Known rows, with every way that one mark hangs from another
S(T(H(U(E Z)) K)): [ 16.1  17.0   0.9   2.6 -19.3  -5.8 -13.9 -14.2  28.6 -25.1  24.4   8.2
  24.6  29.7   9.7 -86.2   8.8  -2.6 -38.5  33.0   0.5]
U(Z): [  0.6 -20.7   1.5 -18.4 -37.4 -19.5 -36.1 -25.1 -24.7 -53.7  18.2  16.8
 -13.4   2.3  23.5 -23.5   8.5  -5.3  15.4  29.0  -4.2]
H(T(S) U(E)): [ 17.4 -14.9  28.9  -9.3  -2.4 -23.4 -21.3  24.2 -20.6 -32.7  17.9  -6.4
 -18.7  11.5  28.6 -48.0 -26.6  16.0 -27.8   2.2  -6.2]
Z(T(H)): [ 29.0 -48.1 -17.4  27.4  -4.7   8.5 -22.6  -6.3   3.9  -5.6  20.3  23.5
 -37.9  18.7  26.8 -15.8 -18.6  19.5   6.2   3.3  -4.4]
S(T(H(U) K)): [ 13.8 -16.6 -18.2  27.5 -41.9 -14.1  -5.9   5.9  37.7  -4.5  17.4  16.0
  25.5  10.3  31.1 -60.6 -11.3   3.2 -25.7  12.8  -4.2]
H(T(K) U(E S)): [-28.6  15.2  34.7 -28.2  14.4 -21.3 -23.8   8.8 -18.6 -25.2  22.6  16.9
 -12.4  15.4   8.2 -56.0 -54.1  13.1 -28.4  24.0  -5.1]
U(E S Z(T(H K))): [ -1.9  14.4  21.9 -26.5  39.5   8.5 -28.3 -35.9  -7.0 -20.0  35.5  17.4
 -33.3  41.4 -22.4 -67.6 -11.6  19.4 -21.4  47.8  10.5]
S(T(H K)): [ -0.3 -30.1 -16.4  29.9 -34.2 -15.8  -1.3  -8.1  33.4  -4.2  14.6  26.5
  19.2   5.1  15.1 -55.9  -6.1   5.4  -6.1  15.0   9.0]
E(T(H(U(Z)) K)): [  1.0 -10.2  -4.6  15.6   3.8   3.8 -32.7  -8.2  13.1  35.8  36.8 -19.7
   5.5  33.9  41.2 -62.3  -9.7   3.2 -14.0  24.3   3.7]
T(H(U(E)) K S): [ 31.3 -15.8  18.4   2.2  -6.6  10.5 -12.8   5.1  18.3   9.1  31.9  -5.7
  19.2  37.9  16.1 -63.1 -12.7  28.5 -41.2   8.4   5.3]
T(H(U) K S): [ 12.6 -32.2  -1.2  10.1 -25.2  -3.4 -14.5  12.1  24.7  19.9  29.3  -9.7
  13.0  23.5  39.8 -47.0 -14.8  28.4 -33.3  -1.5  -0.5]
E(U(S Z)): [  0.0 -25.1   5.2 -25.9 -40.7 -44.6 -43.9  -9.9 -33.3 -45.0  14.3  17.9
 -46.6 -10.2   1.1 -46.0 -20.3 -10.2  17.7  30.7 -31.8]
T(H(U(E Z))): [ 43.1 -14.9  10.5 -18.4 -12.9  20.6 -28.4 -15.4  -4.4 -43.7  24.1  18.4
 -11.2  41.8  18.0 -57.4   8.5   0.7 -23.1  16.0 -20.3]
Z(T(H K) U(E S)): [  7.0  -6.5   8.9  21.9  19.5   1.3 -13.5 -12.2  -2.7 -16.8  22.2  34.8
 -32.1  55.5 -24.2 -48.1 -58.1  25.3 -31.9  53.4  -6.1]
Z(T): [ 24.9 -32.2 -10.1  20.4 -17.5 -12.4 -31.5  -2.8 -14.5 -24.5  19.1  15.9
 -32.0   1.9  27.3  -1.3 -26.1  15.1  13.4  18.0  -1.1]
S(T(K)): [ -5.6 -10.2  -8.3  22.9 -49.3 -36.8 -11.1  -6.3  13.3 -22.5  12.7  20.0
  29.2 -12.4  15.8 -39.8 -12.1  -0.7   2.5  30.3  11.6]
U(E(T) Z): [ 32.1  -4.9  26.0 -11.9   6.6  -2.6 -37.9 -28.1 -32.9 -25.3  25.1  -3.0
  -9.9  24.8   1.6 -57.4   4.7 -11.6   9.4  45.0  13.5]
U(E Z(T(H))): [ 33.7  -0.5  11.9  -7.2  21.4  17.8 -31.4 -29.9  -9.5 -38.4  30.8  13.0
 -35.9  41.2  -2.4 -51.8   9.3  11.8  -9.6  32.8   1.8]
K(T(H(U(E)) S)): [ 57.5 -33.9  18.1  17.9 -21.6  14.7  -9.7  -1.2  14.6 -60.8  12.8  13.9
  -5.9  11.3  24.5 -39.2  -6.9   5.3 -11.9  -4.1  10.1]
T(H(U(Z)) K S): [  0.6 -10.8   0.6  -8.7 -17.2  -6.4 -23.8  -2.9  19.6   7.9  35.6 -22.1
   8.2  29.4  37.3 -60.4   4.6  24.2 -36.8  13.6   0.7]

Rows
[ 27.2 -62.9   1.5  28.7 -30.8   2.9  -6.5  -7.3  16.3 -51.3   5.9  22.3
 -15.7  -7.7  27.5 -19.8  -3.0   8.1  16.1 -10.4  19.6] | K(T(H S))
[  6.6  -5.8  -7.8   6.2 -23.5 -35.6 -47.4  -4.6 -23.8 -29.3  26.7  -8.8
 -47.5  -0.5  15.5 -29.6 -14.5   1.8  13.8  34.1 -26.8] | E(U(Z(T)))
[ 58.7 -34.9  28.1  11.6  -1.7  -7.7 -22.6  -1.1 -25.8   1.8  20.5  -9.0
  -3.7  14.9   7.5 -48.6 -13.8   5.1   5.6  21.5  20.6] | U(E(T(S)))
[-48.2  -2.0  13.0 -15.4  -4.7 -34.4 -26.3  14.7 -11.0 -17.1  19.6  14.4
 -17.2  -0.5  33.3 -38.0 -55.4  13.4 -18.5  13.3  -9.4] | H(T(K) U(S))
[-24.6   3.6   1.4 -22.8 -32.7 -46.0 -22.4 -24.8  -2.0 -41.0  14.9  21.1
  -1.2 -11.9   0.4 -63.8  -1.4  -8.4  -5.6  45.5   9.1] | U(S(T(K)) Z)
[ 24.5  37.7  23.3 -14.6   6.3 -10.8 -40.1  -5.8  -8.6 -23.2  42.2 -30.8
  -3.0  31.8  16.6 -54.3  -6.2  22.4 -41.3  44.4   5.2] | H(U(E Z(T(K S))))
[-19.1 -12.8  -6.5 -15.6 -21.4 -27.0 -14.1 -26.9  14.1 -25.1  16.0  26.3
  -7.9   4.1  -0.9 -77.5   4.3  -3.8 -12.9  32.9   6.6] | U(S(T(H K)) Z)
[ 20.8   1.0   9.4   3.7  21.4  15.3 -23.9  -4.9   9.8   4.0  34.6  14.7
 -19.9  39.1   5.8 -51.8 -40.8  27.3 -32.9  25.2  -3.7] | Z(T(H(U(E S)) K))
[-34.5  -7.5  12.3   1.8  -9.8 -40.4 -22.3  27.3  -1.8   2.9  25.6 -20.8
  -2.3   0.7  49.0 -37.7 -36.5  26.1 -27.3   4.9   0.9] | H(T(K S) U)
[-18.8   5.3  -0.7 -11.2 -41.7 -61.2 -29.7  -7.4  -5.8 -29.3  17.0   7.9
 -18.7 -17.8  -8.0 -70.7 -19.4 -13.2   1.6  44.9 -16.6] | E(U(S(T(K)) Z))
[ -3.3  36.9  24.0 -12.8  20.6  -4.5 -38.4 -33.8 -15.4 -34.2  39.1  -3.6
  -7.4  31.1  -7.7 -44.6  -4.2  15.4 -10.6  60.5  16.9] | U(E Z(T(K)))
[  2.2  -2.2  28.9 -23.0  36.2   6.5 -27.3 -36.0 -11.6   7.9  31.8   6.6
 -14.9  39.0 -16.7 -88.2 -11.0   0.8  -9.4  45.2  18.9] | U(E(T(H K)) S Z)
[ 11.1 -44.3  -1.9  43.6  -5.2 -26.4 -21.9  16.2  12.1  73.2  31.2 -35.5
 -12.7  12.7  20.3 -68.4 -33.7  15.7   2.0  10.1   1.2] | E(T(H K S) U)
[ 50.3 -41.4  11.1  -7.1 -17.4  -3.8  -2.7 -13.7   1.4 -41.3   2.1  54.7
 -16.5  11.4 -22.1 -74.0 -11.0  -5.6  -9.2  14.7   0.1] | U(E S(T(H)))
[ -2.4  12.3  -0.8 -22.1 -42.4 -38.3 -29.9  -7.3   0.4 -40.3  19.4  11.1
   2.0  -4.2  21.4 -62.9  -8.7  -9.9 -27.6  37.4  -9.3] | H(U(S(T(K)) Z))
[ 43.5 -49.3   1.4  25.4 -38.1   5.2 -11.3   5.8  20.3 -51.7   9.7  11.7
 -10.4  -2.7  43.4 -24.6  -8.3   6.9  -2.9 -12.0   4.1] | K(T(H(U) S))
[ -3.1 -45.5   1.0  16.4 -18.1  -7.0  -8.9  -1.9  18.7  20.6  26.7   2.7
  10.3  17.5  22.0 -43.3  -9.5  29.9 -10.7   3.1  14.3] | T(H K S)
[ 39.5 -30.3  -6.4  -3.3 -57.6 -32.4 -21.6  10.5  -5.3 -44.2   4.5  31.9
  -8.8 -14.4  27.9 -41.5 -23.8 -11.3 -13.9  12.7 -20.6] | H(U(S(T)))
[ 23.5  -9.5   7.0  40.0  15.1  -3.4  -9.1  -0.3   7.8   0.6  28.8  -1.4
 -16.0  58.8  -7.0 -47.9 -39.4  38.9 -40.7  45.2   5.5] | Z(T(H K S) U(E))
[ 16.1 -17.4   6.3  15.9 -24.6 -21.0   1.6 -10.0   2.7 -41.7   5.0  50.5
  -0.6  33.8 -26.1 -70.7 -38.2   1.0 -29.3  51.3  -7.8] | Z(U(E S(T(H K))))
